Each row comes from the steps of one path. Every step used is in the known rows, and no mark comes twice. Write the path behind each row, first mark first.
Known rows:
taku/beme/nibuti/nonu: [-10.9 -32.4   8.0  -8.9 -26.9 -11.0   9.4 -15.0  37.9   7.9 -18.9  -1.9
  -0.1   5.3  14.7  -0.4 -27.9  45.0   8.5 -15.0  -7.2  -3.6  20.2 -46.0]
zike/regof/taku: [-30.3 -25.3   4.3 -17.4  17.1  17.4  -6.3   6.1  35.1   8.7  -9.4 -19.6
  16.4  26.1  11.2 -15.2 -11.3 -10.8 -15.8  12.4  -0.1   2.9 -12.2 -45.6]
nonu/nibuti/beme/zike/regof/taku: [-25.2 -12.9  -6.0  -4.3  13.3  42.6 -22.4  16.5  11.0 -21.3 -16.6 -17.7
  10.8  25.3 -11.9 -17.5  -9.1  -5.5 -13.7   9.5  -1.8   5.8   4.2 -41.0]
beme/zike/regof/taku: [  4.0 -20.8  11.7 -19.1  14.3  19.5 -24.0   4.1  29.5 -13.1   4.8 -23.5
  19.2  26.6  -1.9 -12.3 -18.9  -1.8 -24.4  11.7   0.9   8.6 -12.7 -50.3]
zike/regof: [-44.9 -29.7   5.9  -5.1  21.4  -2.4   0.5  -7.4  36.9   3.4  -2.5  -9.2
  14.0  22.2   4.5 -15.4 -26.7   1.5 -14.5  -8.4  -9.5  -1.3   2.8 -43.2]
nonu/nibuti/regof/taku/beme: [ 36.6 -22.3  -0.3 -18.2 -17.4  21.7 -15.4   6.3  20.6 -14.0 -42.3   2.4
  14.1  23.2  21.8 -10.1  -2.5  -9.8   0.0   9.1   7.5   8.3  13.7 -32.1]
zike/nonu: [-44.8 -36.2  -2.7 -11.8   8.9 -23.3   3.7  -5.3  54.0  44.3   3.8 -14.6
  13.7  21.4  25.6 -19.3 -21.5  17.9  -5.0  -4.1  -9.0  -1.5   1.4 -31.4]
gunu/nonu/nibuti/beme/zike: [-60.8 -31.6  11.7  -1.5   2.6   0.2  -4.0   4.6  27.0 -37.9   4.0  -9.4
   0.8  19.3  -1.9 -20.0  -8.3  23.3   3.2  -5.9 -15.0  -3.2   2.7 -30.6]
regof/taku/beme/gunu/nonu/nibuti: [-59.3 -34.8  18.4  -9.9  -8.5  18.6 -11.7  -1.7  40.9 -21.3 -11.7  -7.1
   7.0  19.4  20.4  -8.3  23.0  20.7   2.1  22.5 -21.8   6.6 -24.7  -7.3]
gunu/beme/zike: [  1.6 -35.4  19.7 -35.0  17.8  -6.6 -22.4  -3.5  29.9 -30.3  27.5 -11.5
   6.8  30.0  -2.0 -14.9 -13.5   4.7  -1.9  -3.2 -18.6   7.6 -11.7 -45.4]
zike/beme/gunu/regof/taku: [-31.8 -33.7   0.3 -13.7  25.9  21.1 -14.7  -0.3  67.3 -20.3  12.5 -24.4
  15.1   3.5   6.9 -16.3  32.0 -16.7  -9.6  29.4 -21.0  16.2 -36.5 -40.0]
regof/taku: [  0.7 -34.0   5.1 -34.2   9.9   0.3  -3.4   3.7  48.3  11.1 -15.4 -15.3
  13.1  23.1  23.9 -11.8   3.9  -6.0  -3.8   8.6  -1.5   2.2 -14.9 -40.6]
taku/beme: [ -4.3 -36.1  11.2 -24.6  -7.6  -8.9 -11.6 -12.7  40.5  13.1 -24.6  11.4
   8.1  23.2  16.8  -8.8  -4.6  17.3  -2.0  -7.3 -15.8  -2.8   9.5 -36.1]
gunu/regof/taku/beme/nibuti: [ 20.5 -30.7  15.3 -33.6  -7.9  15.1 -12.0  -1.2  38.4 -24.4  -7.6 -15.1
   5.2  10.7   8.2   0.7   2.6 -11.2  -3.5  17.4 -14.7  14.9 -24.3 -60.5]
gunu/beme: [-32.5 -40.8  10.3 -33.6  23.0  -8.1  -4.7  -3.5  35.3  -8.8  11.8  -8.6
   3.3  29.2  11.3 -17.2  -6.2  -2.1   6.1  -3.5 -20.0   2.2 -11.0 -39.7]
taku/beme/zike/nonu/nibuti/regof: [ 24.0 -20.5   0.2   3.6 -22.1   1.5 -26.1  -1.8  20.2  -3.6  -7.8   0.2
  17.5  22.4   9.1 -17.0 -35.8  20.1 -10.4  -3.2   1.4   9.9  28.7 -29.0]
zike/regof/taku/beme: [-14.3 -22.7   5.2 -18.6  -5.6  28.5 -22.0   3.0  27.6  15.7 -27.2  -6.6
  14.1  31.3   9.8 -11.0  -6.8   3.5 -15.6  18.0  -5.0   1.9  -3.3 -42.2]
beme/zike/nonu: [-10.3 -31.5   6.9 -12.6   4.9 -21.7 -15.3  -4.2  47.8  19.5  19.8 -17.9
  16.3  22.3  11.8 -17.5 -28.7  23.6 -13.4  -3.9  -8.3   3.7   0.5 -37.9]
gunu/nonu/nibuti: [-84.7 -43.5   9.8   3.4  10.5 -17.7  18.2   2.5  37.5 -20.0   5.5   1.8
   0.1  17.1  16.2 -12.9  -5.2  12.7   2.8  -8.8 -15.6   0.9 -15.7 -26.9]
regof/zike/nonu/nibuti/beme/gunu: [-58.4 -15.5 -17.2   5.8  24.1  18.7  -9.8  -1.7  51.1  46.4  -5.6 -11.9
  12.3  13.1  17.2 -31.5   1.0  12.4  -3.5  -1.1 -16.1  -3.2  15.8   6.3]
nonu/nibuti: [-33.6 -38.3  -0.7  -5.6  16.8 -14.8   9.5  -0.3  33.5  -8.0 -11.6  11.9
   5.2  15.5  12.8  -8.5  -4.7  -1.2   0.4 -18.3 -12.5   5.1   1.1 -32.9]
nonu/nibuti/regof/taku/beme/gunu: [ 34.5 -21.5   7.7 -16.1  -8.7  31.1 -20.9  -5.7  32.7 -25.8 -34.7  -6.9
  20.9  15.6  20.6 -11.1   6.4  -1.0  -0.3  14.4  -3.6  11.7   9.9 -13.2]
nibuti/beme/gunu/regof/zike: [-13.4 -21.5   5.2 -18.3  37.9  20.5 -14.2 -12.3  67.2  -5.3   6.9 -17.4
  14.9   3.6   2.3 -25.8   9.8 -18.3  -4.0   6.2 -27.9  -0.5   1.3 -21.3]
taku/beme/gunu: [ -4.9 -35.4  20.5 -24.3  -0.3  -0.3 -18.8 -24.9  53.4  -1.3 -16.0   1.2
  14.9  15.9  15.5  -7.3   3.6  25.1  -1.6  -2.3 -27.3   1.3   8.0 -18.9]

Write each row's path:
[-75.1 -27.6 -10.5   6.2  15.4   7.2  -1.8  -7.5  47.0  22.1  -9.4 -17.4
  12.4  11.9  14.8 -23.9  -3.1  22.7   4.2  -2.5 -23.0  -0.8  16.7  -4.6]
zike/nonu/nibuti/beme/gunu
[-28.5 -29.4  10.3 -23.1  18.4   6.2  -5.9 -17.9  56.9  -1.1 -16.4 -19.4
  15.2  11.4  11.7 -20.8   2.5  15.0   6.9  -4.3 -23.1  -7.5  14.7 -18.3]
nibuti/beme/gunu
[-44.7 -18.5  -6.3  -7.4  34.1  15.1 -15.7 -11.3  72.4  32.0  19.0 -30.9
  17.7   7.7   9.8 -32.2  -2.3  -5.3  -7.3  14.4 -25.2  -0.8   2.1 -13.0]
nibuti/beme/gunu/regof/zike/nonu
[ 71.6 -17.9   8.3 -19.3 -20.9  24.6 -33.8   5.9  13.4 -34.9 -28.6   0.7
  16.6  23.6   8.6  -9.5 -10.2  -2.5  -8.0   9.5   9.1  13.9  12.0 -37.1]
nonu/nibuti/regof/taku/beme/zike
[-18.3 -24.0   4.5  -7.1  14.6   9.4 -28.1 -17.6  68.0  34.7  18.9  -9.1
  17.6  11.9  13.6 -18.9  -0.8   4.8 -15.3  15.7 -29.8   7.7  -5.9 -14.3]
taku/beme/gunu/regof/zike/nonu
[ 32.4 -31.2  20.2 -28.1 -11.4  -6.1 -30.2 -11.7  34.7  -8.6  -8.6   8.7
  10.8  24.2   3.2  -5.8 -12.7  23.3  -9.8  -6.9 -14.9   2.6   8.5 -41.9]
taku/beme/zike
[ -7.6 -23.0 -13.2  -5.0  -0.2   7.9  -0.6  13.9  33.5  16.2 -14.8 -22.3
  19.7  21.4  30.3 -22.5 -20.8  -9.1  -4.0  13.1  14.2   9.2   3.8 -28.1]
zike/nonu/nibuti/regof/taku
[-57.4 -16.7 -25.1   5.8  15.3  10.0  -4.0  11.1  38.6  59.5 -15.0  -2.6
   5.7  19.0  16.6 -31.3 -11.2   3.7  -3.9  -6.2  -4.2  -6.6  18.3 -13.3]
regof/zike/nonu/nibuti/beme
[-70.6 -26.6  26.6 -10.2  -3.4  30.5 -21.1  -7.9  43.3 -10.6   0.1 -27.6
  15.9  26.8  12.5 -14.5   1.8  23.9 -12.1  32.3 -18.7   1.5 -22.9 -17.6]
zike/regof/taku/beme/gunu/nonu
[-58.0 -20.3 -25.1   8.1  28.0  12.6  -3.1  11.6  44.6  31.0   6.3  -8.1
   4.8  11.6   8.1 -27.9  -5.9 -18.0  -4.8   3.6 -16.7   2.4   5.7 -25.9]
gunu/regof/zike/nonu/nibuti/beme
[ 59.1 -16.0   7.2 -25.0 -29.8  16.9 -40.1   2.5  33.9  15.4 -11.2 -25.0
  25.6  29.7  20.7 -19.2 -27.0  13.5 -14.4  24.5  12.0   7.4  13.2 -35.8]
nibuti/regof/taku/beme/zike/nonu
[-46.5 -29.2   1.0  -5.1  21.1  11.6  -0.7  -9.9  42.9 -15.8 -20.3  -5.8
   9.4   7.8   7.8 -17.6   7.8  10.7   8.9 -10.7 -24.6  -0.5  15.9 -12.4]
nonu/nibuti/beme/gunu
[-24.2 -25.1  -0.9 -14.9   2.2  -4.8 -19.7  -2.9  44.4  26.8   3.1 -25.7
  14.4  23.4   7.4 -25.7 -25.4  25.6  -4.9  -0.3  -8.5  -4.7  19.1 -33.9]
nibuti/beme/zike/nonu
[-50.1 -34.9   2.1  -3.8  18.0  -0.9  -8.5 -11.1  62.6   1.7  -0.8  -7.9
  12.9   6.3  10.3 -19.7  14.1  14.0  -6.3  -1.9 -18.8   2.3  -9.0 -26.5]
zike/beme/gunu
[ 18.1 -19.1  -2.7 -16.1 -12.2  17.1  -3.1  12.1  37.5  -8.1 -17.1 -28.3
  12.0   5.4  16.1 -23.8  -7.2 -12.1  -4.3  11.0  20.5   8.1  -8.1 -57.4]
zike/beme/nibuti/regof/taku
[ -5.9 -15.4 -22.8  14.4  10.2  12.7  -6.0  13.4  34.1   9.4 -14.7  12.4
   8.8   8.1  11.5 -30.8  -3.8 -19.3 -10.0  -9.7  14.0   4.1  12.8 -30.3]
nonu/nibuti/regof/zike/beme
[  4.3 -28.1   4.5 -21.3 -32.1   7.3   0.8  -2.7  37.4  13.2 -26.2 -13.1
   3.0  10.2  21.4   0.1 -12.1  35.2   7.2   6.4   2.3   1.3   6.5 -46.0]
regof/taku/beme/nibuti/nonu
[-30.0 -22.1  -5.2  -3.0  24.6   8.2 -16.2  -8.1  66.1  28.4   2.6  -1.9
  13.0   4.9  11.8 -28.3  17.7   3.9 -15.0  -0.7 -11.8   0.6  -8.7 -16.9]
regof/zike/beme/gunu
[ 18.4 -12.2  -1.3  -8.2  -0.7  -4.4   0.8  -1.5  45.9  39.6   5.0 -27.5
  17.0   8.2  24.5 -29.9 -45.1  -1.7 -10.8  -7.0  16.8   0.9  12.9 -34.0]
beme/nibuti/regof/zike/nonu
[-91.9 -26.4  16.6   7.1  -2.0  36.6 -14.7  -0.6  28.5 -23.3  -6.2 -12.1
  10.6  23.0   7.4 -10.5   6.3  21.1 -10.9  26.0 -20.5   7.3 -22.5 -10.4]
zike/regof/taku/beme/gunu/nonu/nibuti
[  1.1 -30.2   2.7 -19.5  36.4  -4.6  -3.2  -2.9  58.4   3.6  14.5  -2.2
  10.4  10.0   8.7 -15.5  -2.8 -26.9 -12.2  -2.3 -15.2   5.0 -15.2 -42.5]
gunu/regof/zike
[ 25.7 -17.7  -7.7  -3.4  16.1   2.5   1.6   4.6  32.9  -1.1 -15.6   8.8
  13.8  12.0  17.3 -23.5 -17.6 -22.1  -6.3 -17.2  10.1   2.6  18.3 -24.4]
nonu/nibuti/regof/zike
[-82.8 -28.1   7.0   5.3  17.0   3.9  -8.2  -3.9  69.3  15.7  21.0 -12.0
   7.8   7.6  14.1 -32.2  16.3  16.6 -11.0   9.5 -13.7  -3.4 -25.7 -10.2]
regof/zike/beme/gunu/nonu
[-29.3 -24.1  -9.4 -10.2  16.0 -13.5  -5.2   0.3  57.0  68.0   7.6  -9.3
  13.8  21.1  27.1 -27.0 -18.6   5.1 -14.1  -3.5  -1.9  -3.7   1.3 -22.8]
regof/zike/nonu
